Each row comes from the steps of one path. Every step used is in the known rows, and no mark comes twice. Write the path behind each row, first mark first.
In the rows, zero is written as 128.
Known rows:
W/B/Z/D/A/V: [156 163 119 100 125 170 133 111 123 184 113 140 139 161  75 100 125 116
  89  99 158 162 105 112 124 177 111 105 112 134 120 148  82 140 126 160
 144 102 168  94 130 121 160  64 143  66 151 113 126 194 140 149 118 114
 104 162 115]
M/V: [144 128 130 138 141 118 127 130 131 140 116 117 136 114 130 129 133 134
 122 116 120 142 144 120 117 140 142 125 116 135 120 126 146 105 142 119
 123 126 129 139 108 136 126 137 105 138 135 135 114 148 101 127 131 114
 107 119 139]
D/Z/B/W/V/M: [157 183 112 124  96 131  80 124 151 158 115 106  86 154  79 104 156 109
 151 110 171 124 131 140 116 148  72 133 102 110 121 150  93 175 115 144
 147 158 148  89 134 110 105 116  93  75 117  67 142 218 126 104 123 115
 118 142 127]
X/B/W/V: [125 155 139 126 151 147 124  90 127 148  97 126 124 147 100 138 123 103
 156 114 128 113 146 151 109 155 104 142 136 106 144 134 122 144 130 164
 121 138 107 126 163 130  72 126 101 106 123 139 131 178 117 102 125 119
 123 107 146]
Z/D/N: [141 120 110 108 108 139 122 138 122 139 136 147 132 156 129 117 117 118
 127 149 130 149  91 124 130 121 109 124 109 138 124 139  98 129 143 107
 132 114 105 140 108 141 160  99 138  84 142 130 155 133 138 137 146 125
 125 158 122]
X/B/Z: [109 164 158 115 115 135 131  93 149 144 145 131 128 139 116 120  99 106
 129 106 126 117 139 139  96 137 130 146 158 137 134 136 130 115 157 136
 106 124 129 114 126 134  90 104 125 120 132 158 104 170 117 148  97 153
 150 119 145]
E/D/A: [125 115 114 134 114 173 139 141 130 144  87 121 115 134 117 131 137 118
 108 136 154 150  96 133 141 142 129 135 126 149 130 145  93 129 141 135
 125 111 153 101 108 132 162 114 125 106 136 118 119 179  99 137 129 128
 124 124 134]
V/W/B/Z/D/E: [143 134 118 110 153 165 127 108 140 173 130 127  95 185  78 140 125 128
 106  98 173 152  91 167 139 144  82 100 127 152  94 178  86 160 138  91
 132 130 169  70 124 105 137  63 110  50 152 116 119 155 154 143 126 102
  95 175 134]
E/D/Z/B/W/V/M: [145 148 118 136  90 172  81 126 153 165  96  95  76 161  73 105 157 111
 136 114 197 121 148 148 130 162  81 129 115 128 139 160  87 170 114 138
 129 163 163  77 110 131 112  90  87  50 124  73 133 241 101 115 133 113
 102 125 127]
X/B/Z/D/N: [109 137 140  95 104 143 124 100 145 156 154 150 132 167 110 117  87  97
 127 133 135 139 107 129 100 137 115 148 145 142 124 151 108 112 166 115
 117 105 106 120 110 125 122  70 136  78 147 166 138 174 131 155 122 146
 142 144 142]
H/E/D/A/V/W: [133 119  77 119 115 182 151 150 113 171  66 109  98 132  91 118 172  87
 107  92 210 161  67 130 114 148 120 125 150 155 129  89  62 153 128 122
 125 119 206  87  90 121 124 111 111 103 144 130 134 181 118 107 163  91
 130 146 154]
Z/D/N/S/F: [146 100  85  88 141 145 117 118  97 104 124 137 143 139 111 131  92  84
 105 145 131 164 135 117 161 111  94 131 100 143 121 154 145  93 150 121
 131  93 114 129 134 137 153 105 160  84 147 119 138 142 140 161 144 125
 137 196  78]
X/B: [118 144 133 116 120 108 129  99 136 136 125 130 140 121 128 142 107 102
 132 127 121 117 134 142 117 129 141 161 140 137 126 141 132 124 140 140
 113 111 123 132 142 153  95 117 114 139 127 162 124 137 110 116 128 132
 146 113 143]
D/E/H: [131 112 102 116 150 148 126 123 128 100  95 133 107 141 132 140 138 123
 119 120 147 120  86 167 122 104 119 129 159 143 101 153  94 115 149 132
 143 146 142 100  97 129 126 117 124 109 131 139 115 123 108 142 144 125
 115 117 101]
Z/D/A/V: [156 140  91 103 120 154 129 149 109 164 111 149 156 138 117 114 140  97
 102 111 153 155  90  97 125 147 124 113 114 138 130 113  85 145 120 137
 142  84 151 129 125 116 170  77 157  95 144 108 136 168 119 135 128 117
 113 168 115]
Z/B/W/V/F/S: [141 177  99 132 102 154 131 134 118 127 137  93  76 172  83 101  86 111
 154 106 202 120 160 130 119 184  79  98 116 120 145 134 113 150 102 114
  97 139 154 107 175  90 118 151 105  54 123 103 153 158 139 117 149  99
 108 140 166]
S/F: [129 112 123 128 140 142 126 130 107 125 111 126 125 127 112 131 115 106
 125 121 112 124 159 119 131 130 133 137 121 133 144 129 154 107 130 135
 122 128 129 129 130 145 143 128 135 124 135 136 129 134 152 130 126 134
 149 149  88]
V/W/B/Z/D: [149 156 133 131 127 154 122 124 135 168 140 114 101 176  93 115 106 140
 116  82 184 154 130 157 145 162 100 112 108 131 114 166 131 163 129  98
 129 129 162  80 143 104 132  81 112  70 157 108 130 171 155 147 133 103
 104 164 148]
Z/B: [134 150 111 124 109 128 115 117 116 143 139 105 131 115 123  97 116 109
 131 125 157 141 153 117 138 119 118 118 119 145 137 125 110 146 115 126
 133 130 148 120 132 126 154 123 108 113 130 113 141 129 125 128 144 129
 125 117 116]
B/W: [130 147 142 150 138 149 134 124 122 126 112 147 117 156 131 130 120 121
 134 112 137 121 131 142 129 134 109 128 127 112 122 119 131 130 127 133
 125 141 117 118 115 105 116 104 137 106 138 100 125 128 134 133 135 128
 126 123 137]
V/A: [111 136 130 130 100 143 130 133 127 128 115 113 130 133 128 133 117 109
 126  97 138 131 118 127 114 136 141 155 119 126 131 127 130 163 132 129
 125 117 163 121 126 112 151 137 126 125 131 138 114 140 127 110 105 139
 137 142 149]
D/A/V/W/B: [166 168  97 115 139 142 127 115 111 175  86 114 111 126 101 145 145  99
 115  93 169 158  74 155 143 168 118 129  89 132 105 120  95 154 127 147
 134 102 181  94 145 112 156 137 103 119 150 114 125 198 137  97 131  99
 143 154 143]
X/B/Z/D: [118 150 150 112 110 144 132 109 144 162 158 135 143 169 107 116  80 114
 124 102 140 131 143 126 104 139 119 137 150 139 138 162 125 124 140 122
 122 109 121 115 121 134 106  61 136  84 150 155 114 153 122 163 126 139
 128 141 146]
W/V/F/S: [141 134 105 111 104 144 147 131 136 114 141 102  91 161  82 132 103 142
 141 127 163 113 125 125 111 177 100 113 121 121 140 143 122 133 107 110
  98 127 146 128 167 116 112 175 122 101 113 138 135 172 141 118 135  96
 115 146 163]
N/S: [129 129 109 113 146 122 130 114 122  97 128 117 136 114 129 132 113 129
 102 128 140 148 134 127 150 114 111 131 117 129 103 138 152 117 132 131
 126 113 128 122 140 123 106 133 149 135 127 114 109 131 104 151 128 124
 119 142 122]
N/S/F: [127 118 111 111 160 134 122 117 106 104 109 119 135 119 113 139  98  94
 104 119 130 138 168 127 144 115 119 141 119 129 124 139 170  99 134 142
 126 121 137 126 146 132 126 136 153 132 134 123 107 141 121 152 131 124
 137 170  82]
D/Z/B/W/V/F/S: [154 184  87 113  91 156 118 141 143 143 136  99  80 169  61 117 108 110
 134 130 196 126 135 136 110 188  59 111 116 123 124 145  88 154 117 125
  85 150 140  94 169 111 121 156 124  65 133 103 143 194 136 119 130  98
 110 164 164]
M/V/W/B/Z/D: [167 161 138 143 139 144 124 127 142 183 128 104 106 171  96 117 105 147
 116  72 172 159 146 135 129 177 101 111  86 139 114 172 144 139 143  91
 117 131 177  90 123 116 138  88  83  76 175 106 109 189 131 152 140  97
  90 150 157]
H/E/D/Z/B/W/V/F: [137 135 103 110  95 179 125 159 147 186  99  66  88 167  56 115 152  95
 104 114 216 136 152 140  99 157  87 124 150 138 155 143  80 169 123 119
 120 184 151  78 119 128 101 136  94  40 108  96 158 192 106 104 165  93
 104 136 156]

Which path is each row?
[141 143 121 107 115 120 111 123 115 121 124 129 113 124 120 105 148 111
 130  96 156 101 110 118 104 154 134 136 106 105 130 103 124 127 106 128
 146 120 162 124 112 120 104 102 115 120 129 124 124 170 134 111 120 128
 135 138 129]
A/V/M
[153 154 127 124 134 157 124 128 113 182 133 122 109 172  86 108 122 121
 109  61 184 151 124 125 130 182 104 104 112 121 118 142 116 156 114 116
 130 123 182  87 140 116 128  63 115  59 168 117 133 190 158 133 131 109
 102 162 133]
A/V/W/B/Z/D
[141 125 115 116 153 166 132 113 135 141 112 125 107 190 102 117 107 145
 101 102 167 149 113 170 137 135 109 106 148 149 109 197  90 133 143 132
 149 151 163  68 103 121 125  60 123  42 152 123 120 155 125 168 142 117
  84 140  89]
W/B/Z/D/E/H
[159 168 136 127 144 145 120 105 130 166 118 123 101 147  76 122 139 129
 122  77 172 144 119 141 120 174 109 115 118 119 118 125 122 138 124 129
 130 138 185  83 137 106 112 108 108 101 159 123 118 200 163 125 111 102
 127 126 147]
A/V/W/B/Z
[125 111 112 111 134 181 131 133 139 128 117 147 115 186 107 109 128 128
 111  97 167 126  99 152 118 124 113 105 156 153 108 164  92 121 145 119
 146 134 157  81  90 100 129  53 151  67 146 130 112 137 116 181 131 131
  85 147  90]
B/Z/D/E/H
[117  90 113 113 106 154 145 129 134 139  93 115 102 137 112 119 149 124
 122 161 155 149 113 121 124 110 116 133 159 150 154 125  92 117 148 111
 123 155 138 111  73 153 116 123 116  90 120 144 157 135 118 124 157 117
 139 134 141]
H/E/D/N
[143 138 122 152 132 120 124 148 127 145 121 106 105 119 132 142 135 122
 132  88 149 143 122 139 115 153 117 136 107 129 110 114 147 137 152  94
 113 123 165 122 113 118 134 144  82 149 147 122 106 170 120 117 136  99
 118 133 161]
M/V/W
[141 159 146 139 137 147 129 107 146 153 130 100  83 167  87 126 125 146
 123  96 165 140 124 165 132 165 106 130 112 127 104 157 127 145 138 116
 125 140 150  72 139 109 116 118  97  98 143 109 119 180 158 123 115 114
 117 140 162]
V/W/B/Z
[137 162 133 130 109 138  87 107 127 150 115  93  89 155 103  74 134  99
 155 100 181 117 151 140 111 151  89 124  87 109 150 133 109 183 101 137
 145 147 152  91 135  89 107 113  73  72 115  71 144 191 130 101 139 119
 110 124 115]
Z/B/W/V/M
[158 159 122 118 124 193 132 117 132 182  83 105  76 166  70 126 148 109
 100  89 193 156  97 146 141 186 107 136 120 138 111 148  80 137 136 136
 119 112 209  57 120 112 140  91 102  68 168 119 113 252 134 125 112 105
 120 128 145]
E/D/A/V/W/B/Z
[145 153  95 121  96 123  96 145 139 152 132 116 131 118 100 127 131 111
 116 137 141 146 130 123 124 129 100 128 124 149 105 146  88 146 128 130
 127 140 127 105 131 145 155 130 125 104 129 114 134 160 116 136 126 127
 130 144 127]
D/Z/B
[144 138 138 122 132 147 124 114 131 169 142 119 130 171  92 106 102 141
 111 106 148 147 149 124 137 148 105 106 109 135 127 177 123 144 121 123
 144 132 134  97 133 119 129  76 123  64 147 115 126 152 140 161 133 126
  99 152 122]
W/B/Z/D
[135 162 130 146 122 152 117 119 115 137 124 124 113 141 124 101 105 100
 132 108 164 137 163 127 126 131 103 115 115 132 135 122 113 151 118 133
 126 147 124 102 130 105 133  95 113  90 136  97 142 125 129 133 146 127
 120 118 129]
Z/B/W
[128 132 128 111 104 167 123 122 143 147 148 154 130 173 110 100 113 127
 108 129 138 144 108 118 123 128  97 120 124 133 126 152 114 115 152 102
 136 107 108 118 103 112 148  81 145  71 142 121 143 175 146 163 119 143
 121 161 118]
B/Z/D/N
[127 111 108 131 103 152 137 141 157 153  96 106 115 130  89 139 161 130
 101 153 163 143 108 128 124 120 114 136 168 155 132 148  90 130 140 129
 122 160 148  94  89 161 109 122 129 110 130 141 129 148 104 136 151 106
 115 154 142]
H/E/D/Z
[169 167 120 134 132 160 129 122 141 195 107  99  99 181  95 123 104 132
  99  76 167 184 100 142 132 175 100 117  76 144 103 169 118 148 165 102
 119  91 180  87 115 106 170  90  92  88 161  99 100 217 116 150 134  86
  91 169 163]
M/V/W/B/Z/D/A
[152 147 127 143 141 117 125 125 131 155 113  93  95 146 110 140 124 127
 129 111 163 148 112 171 151 145 106 141  96 120 115 152 131 163 132 117
 124 133 161  96 155 127 126 136  94 117 142 109 138 153 148 107 137 100
 126 144 147]
V/W/B
[171 150 111 128 150 122 119 119 108 158 113 111 105 134 102 145 136 114
 129  97 164 143 118 141 133 170 129 128 102 118 118 125 122 150 112 134
 127 123 177 101 154 127 118 134  97 111 158 123 139 172 151 103 133  95
 130 135 135]
A/V/W/B
[150 131 108 120 146 168 130 120 148 144 101 112  81 207  91 127 122 136
 103  78 195 143  91 191 141 146  91 105 131 153  88 191  98 153 153 102
 145 145 191  55 115 105 133  59 108  60 158 113 119 166 132 162 149 106
  84 159 115]
V/W/B/Z/D/E/H
[126 123  93 107 118 172 143 132 117 160  64 128 123 122  94 112 168 104
  96 121 186 147 101 113 106 130 132 124 164 150 139  96  60 132 128 150
 132 127 182 113  80 130 129  99 128  99 130 132 130 173 116 126 153 103
 123 135 137]
H/E/D/A/V
[141 140 117 123 129 138 127 140 112 141 120 130 110 126 112 128 152 116
 131  82 159 126  98 125 117 158 123 129 119 119 123  95 116 133 116 111
 127 118 173 115 131 120 118 126 114 124 144 134 133 164 147 106 121 102
 133 136 137]
A/V/W
[120 124 117  98 128 170 130 124 147 150 147 160 129 161  90 117 132 131
 108 110 142 130 103 121 123 118  96  91 149 148 108 153  86 122 132 112
 140 126 140 101  98 109 137  54 150  67 138 128 124 139 143 157 110 137
  93 162 116]
B/Z/D/E
[139 149 106 129  85 162 101 124 158 181  86  83  83 155  64  89 174 111
 131 122 226 140 141 145 111 139  70 129 140 138 158 143  71 179 117 126
 143 181 174  70  95 126  78  99  85  49 112  78 150 211 105 112 161 101
 100 148 139]
H/E/D/Z/B/W/V/M
[150 178 118 112 134 168 132 114 138 182  96 125  97 154  73 129 147 106
 102  79 174 161  79 144 118 178 103 132 104 119  96 130  90 138 142 142
 131  98 187  77 133  92 139 122 109 103 157 103 119 224 143 112  96 102
 135 152 152]
D/A/V/W/B/Z
[145 155 112 121 128 191 147 118 131 194  66  97  82 159  47 109 154 117
  91  90 216 170  95 143 116 167 107 125 140 147 129 127  65 145 146 138
 132 135 221  57 100 114 121 104  97  66 151 119 120 226 135 118 147  89
 124 150 165]
H/E/D/A/V/W/B/Z
[126 101 100  94 152 135 121 106 101  91 104 126 122 120 120 148 107  94
 108 153 120 153 126 127 143 110 105 150 112 138 122 138 151  77 173 135
 128 106 103 125 128 137 142 155 146 118 132 125 127 148 130 141 123 139
 159 170  93]
D/N/S/F
[135 119 118 122 114 155 120 146 156 144 117 115 111 133 103 155 153 127
 105 149 146 137 123 133 145 147 115 150 152 138 116 153 105 121 139 136
 112 149 135 103 107 152 133 108 140 102 135 132 120 178  96 136 126 123
 113 128 134]
E/D/Z
